Every row comes from one small tree of marks. The marks that hang from a mark follow it in brackets, in alphabetical order. Every link used is in the known rows. Which tree was each row made from?
Known rows:
kadad{bufug}: [-0.36  2.86  1.17 -1.85  3.24 -2.15  2.65 -3.93 -1.68  0.24 -0.34  1.32
  0.07  0.01 -1.92 -2.30 -0.91  2.97  0.47]
mupif{bufug{kadad} gamaz{tute}}: [-1.21  3.05  0.66 -1.11 -0.78 -1.39 -0.59  2.46 -2.18 -1.40  3.30  0.60
 -0.02 -0.58 -0.94 -1.47 -1.39 -0.23  1.10]
zubifo{kadad{bufug{mupif{rilod}}}}: [ 1.15 -1.40  1.39 -2.02  5.15  1.30  1.18 -3.65 -1.11 -1.20  1.58  3.60
  0.55  1.36 -2.65 -4.38 -0.86  2.84 -0.67]
mupif{bufug}: [-0.93  2.39 -0.70 -2.16  3.13 -1.38  3.32 -0.02 -2.10  2.49  2.33 -3.34
 -0.96  0.84 -1.43 -2.26 -1.84  2.42 -0.60]
kadad{zubifo}: [ 1.43  0.37  2.51 -3.62  0.96 -2.54  2.05 -1.77 -1.33  2.45  0.97 -2.05
 -2.19  0.90  1.31 -1.49  0.13 -0.13  1.55]
rilod{mupif{bufug gamaz}}: [-1.70  2.10 -3.43 -5.07 -0.34 -1.50  2.88  0.27 -0.82  0.47  1.40 -3.45
  0.02  2.68 -2.62 -2.79  0.75  0.91 -2.07]
zubifo{kadad{bufug{mupif{gamaz{tute}}}}}: [ 1.52  1.60  1.73 -2.96  2.63 -1.88 -0.12 -0.83 -2.98 -4.18  2.28  5.82
  2.86 -0.90 -0.02 -4.25 -0.07  0.50  1.20]
gamaz{tute}: [ 1.25  0.92  1.98 -2.96  2.69 -2.11  1.61 -0.74 -2.68  1.11 -0.49  2.28
 -0.45 -1.19 -0.78 -0.61 -1.40  0.60  1.78]
kadad{bufug zubifo}: [-0.64  1.39  3.28 -0.51  2.14 -4.44  1.91 -3.21 -1.40  0.49  1.06  0.50
 -1.19  1.18  0.95 -1.75  0.67  2.20  1.94]
kadad{bufug{mupif} zubifo}: [-0.12  2.69  1.75 -0.65  2.32 -2.64  1.49 -1.57 -1.10  0.47  0.95  4.83
 -0.27  1.82  3.53 -0.79 -0.22  0.51  0.83]
zubifo{kadad{bufug}}: [ 1.88  0.98  2.81 -2.40  4.06 -1.49  2.66 -5.65 -1.89 -1.72  1.72 -0.78
  0.52 -0.88 -2.95 -5.24 -0.98  4.39  1.46]
bufug{kadad mupif}: [ 2.97  3.26 -0.24 -3.18  0.11  3.46  0.89 -1.46 -0.21  1.27 -0.06  4.27
 -0.35 -0.20  1.36  0.04 -3.85 -1.55 -0.08]
bufug{kadad{zubifo}}: [ 2.17  1.53  3.27 -1.92 -0.87 -0.05  0.72 -2.42 -0.13  1.17  1.39 -0.82
 -2.73  0.11  1.42 -0.54 -1.36 -0.63  2.23]
mupif{rilod}: [ 0.56 -1.86  0.67 -4.28  2.75  0.92  1.93 -2.35 -1.23  2.14 -0.24 -0.87
 -1.80  1.44 -4.13 -2.36 -0.27  0.71 -0.99]
tute{gamaz}: [ 2.82 -1.02  0.93 -6.59  1.82 -0.88  2.26 -1.99 -3.82  0.53  0.16 -3.24
 -0.03 -0.16 -2.05 -0.31 -1.09 -1.49 -2.34]
rilod{mupif{gamaz}}: [ 0.93  1.42 -2.16 -7.59 -1.31 -0.37  2.54 -2.46 -0.23  0.46 -1.23 -1.21
  0.03  1.81 -2.52 -2.17  1.11 -0.83 -1.40]
rilod{mupif{bufug}}: [-1.67  1.99 -2.14 -3.10  2.05 -1.21  4.26 -0.61 -0.35  2.41  0.45 -2.50
 -1.22  2.01 -2.00 -1.01 -1.27  3.06 -1.19]
kadad{bufug{mupif{gamaz{tute}}} zubifo}: [-0.97  2.36  2.25 -1.01  0.33 -4.66 -0.83  1.77 -2.24 -2.18  1.58  7.04
  1.03  1.26  3.66 -0.84  1.64 -1.73  1.70]
bufug{kadad{zubifo} mupif{rilod{duluv}}}: [-2.34 -2.93  2.96 -2.22 -2.02  1.80 -0.70 -2.36 -0.54  0.72  0.25  4.51
 -3.58  2.65  1.16 -0.07 -0.11 -2.11  0.54]
zubifo{kadad{bufug{mupif}}}: [ 2.52  1.86  1.25 -2.33  4.11  0.37  2.32 -3.92 -1.42 -1.47  1.46  3.27
  1.47 -0.05 -0.18 -3.96 -2.00  2.80  0.22]

Which tree is each row?
[ 2.80  2.22  1.87 -2.11 -0.91  1.38  0.14 -0.73  0.24  1.48  1.38  3.57
 -1.63  0.95  4.06  0.62 -2.34 -2.27  1.35]
bufug{kadad{zubifo} mupif}
[-0.57  2.07  2.35  0.39 -0.02 -1.44  1.18  0.24 -0.54  1.78  3.95 -3.06
 -2.61  0.87  1.80 -1.04 -1.73  1.39  1.78]
mupif{bufug{kadad{zubifo}}}
[-2.94 -3.20  2.22 -2.54  3.26  0.73  1.43 -5.83 -2.51 -2.46  0.49  4.44
 -0.36  1.57 -3.27 -4.49  0.15  2.88 -0.49]
zubifo{kadad{bufug{mupif{rilod{duluv}}}}}
[-5.23  1.53 -1.42 -4.01 -4.49 -0.23  1.62 -2.31 -0.96 -1.60  0.75 -1.62
 -1.58  1.93 -2.94 -1.80  0.12  0.60 -0.83]
rilod{duluv mupif{bufug{kadad} gamaz}}
[-1.22  1.65  0.91 -0.50 -1.00 -1.16  2.08 -0.71  1.07  1.17  2.29 -1.88
 -2.87  2.43  1.00  0.39 -1.08  1.64  1.33]
rilod{mupif{bufug{kadad{zubifo}}}}
[-2.55 -0.70 -1.78 -3.84  1.32 -0.77  1.10  1.10 -1.96  0.66  3.17 -4.01
 -0.85  2.93 -4.59 -4.55  1.18  0.61 -2.58]
mupif{bufug gamaz rilod}
[-1.20 -0.97  1.96 -0.15  3.09 -1.62  0.53 -1.26 -0.58  0.67  0.79  5.19
 -1.02  3.31  1.04 -1.22  0.91  0.68 -0.13]
kadad{bufug{mupif{rilod}} zubifo}
[-3.63 -3.11  0.41 -5.15 -0.77 -0.18 -0.84  0.41 -3.47 -1.41 -0.79  6.67
 -0.48  1.70 -1.68 -1.45  1.70 -2.90 -1.05]
bufug{mupif{gamaz{tute} rilod{duluv}}}
[-1.54  1.98  2.74  0.00 -1.70 -3.49 -1.15  3.20 -1.89 -1.06  4.60 -0.36
 -1.36  0.46  1.79 -1.02  0.08 -1.21  2.55]
mupif{bufug{kadad{zubifo}} gamaz{tute}}
[ 2.59  2.61  0.75 -4.19 -3.28  0.77 -1.27 -0.07 -0.06 -0.10  2.12  2.62
 -0.81  1.42  3.66 -1.26 -0.52 -4.25  0.53]
bufug{kadad{zubifo} mupif{gamaz}}
[ 2.76  3.70 -1.49 -5.18 -2.32  3.00 -0.27 -0.77 -0.36 -0.45  0.76  3.10
  0.67  0.51  1.04 -1.59 -1.75 -3.69 -0.87]
bufug{kadad mupif{gamaz}}
[-2.15 -1.07  1.23 -1.42 -1.75 -0.54 -1.17  1.43 -0.55 -0.03  4.97 -3.69
 -2.49  3.08 -1.50 -3.04  1.36 -0.79 -0.19]
mupif{bufug{kadad{zubifo}} gamaz rilod}
[-0.29 -2.37  1.29 -4.82  1.15 -1.18 -0.42  0.49 -2.55 -0.58  0.55  1.99
 -0.17  0.78 -3.95 -2.40  1.80 -1.37 -0.11]
mupif{gamaz{tute} rilod}
[-1.43  2.08 -0.30 -2.49 -3.45 -1.54  0.70  0.31  0.77 -0.35  3.07 -2.99
 -1.90  2.78  0.51 -1.37  0.84 -0.37  0.29]
rilod{mupif{bufug{kadad{zubifo}} gamaz}}
[-5.23 -1.15 -0.51 -3.85 -0.48 -0.64  0.06 -3.06 -2.53 -2.23 -0.48  5.36
  0.32  3.00 -2.88 -3.34  2.22 -0.66 -2.29]
kadad{bufug{mupif{gamaz rilod{duluv}}}}
[-0.36  2.84  0.42 -2.74 -0.01 -3.01  0.13 -0.51 -1.41 -1.03  1.78  3.82
  0.85  2.41  2.90 -2.48  1.46 -1.48 -0.04]
kadad{bufug{mupif{gamaz}} zubifo}
[-5.93 -2.78  0.26 -2.39  1.69 -1.04  2.53 -1.83 -2.83  1.52  1.22 -2.31
 -2.82  2.35 -4.57 -3.03  0.30  2.72 -1.29]
mupif{bufug rilod{duluv}}
[-5.63 -1.86  1.32 -0.77 -0.31  1.22  1.05 -2.43 -1.70  0.33  1.91 -0.73
 -3.25  1.69 -4.19 -1.86 -1.26  2.07 -0.41]
mupif{bufug{kadad} rilod{duluv}}
[-1.71 -0.12  0.23 -0.63  1.63  1.90  0.85 -0.38 -0.37  1.41  2.76 -1.54
 -2.28  1.63 -3.62 -1.74 -2.12  1.90 -0.88]
mupif{bufug{kadad} rilod}
[ 0.97 -1.43  0.24 -4.28  2.52  0.78  0.16 -2.75 -1.57 -2.94  2.38  2.87
  1.69  2.12 -3.33 -6.27  1.17  0.62 -1.64]
zubifo{kadad{bufug{mupif{gamaz rilod}}}}
[ 1.03 -0.64 -2.15 -6.56  0.51  1.91  0.02  0.12 -1.28  0.94  0.57  2.46
  0.10  2.66 -1.83 -3.14  0.70 -3.01 -3.02]
bufug{mupif{gamaz rilod}}
[-6.04 -3.07  3.35  0.35 -1.24 -1.00  0.42 -1.81 -1.53  0.56  3.10 -1.70
 -4.81  2.74 -1.67 -1.39  0.23  1.35  1.07]
mupif{bufug{kadad{zubifo}} rilod{duluv}}
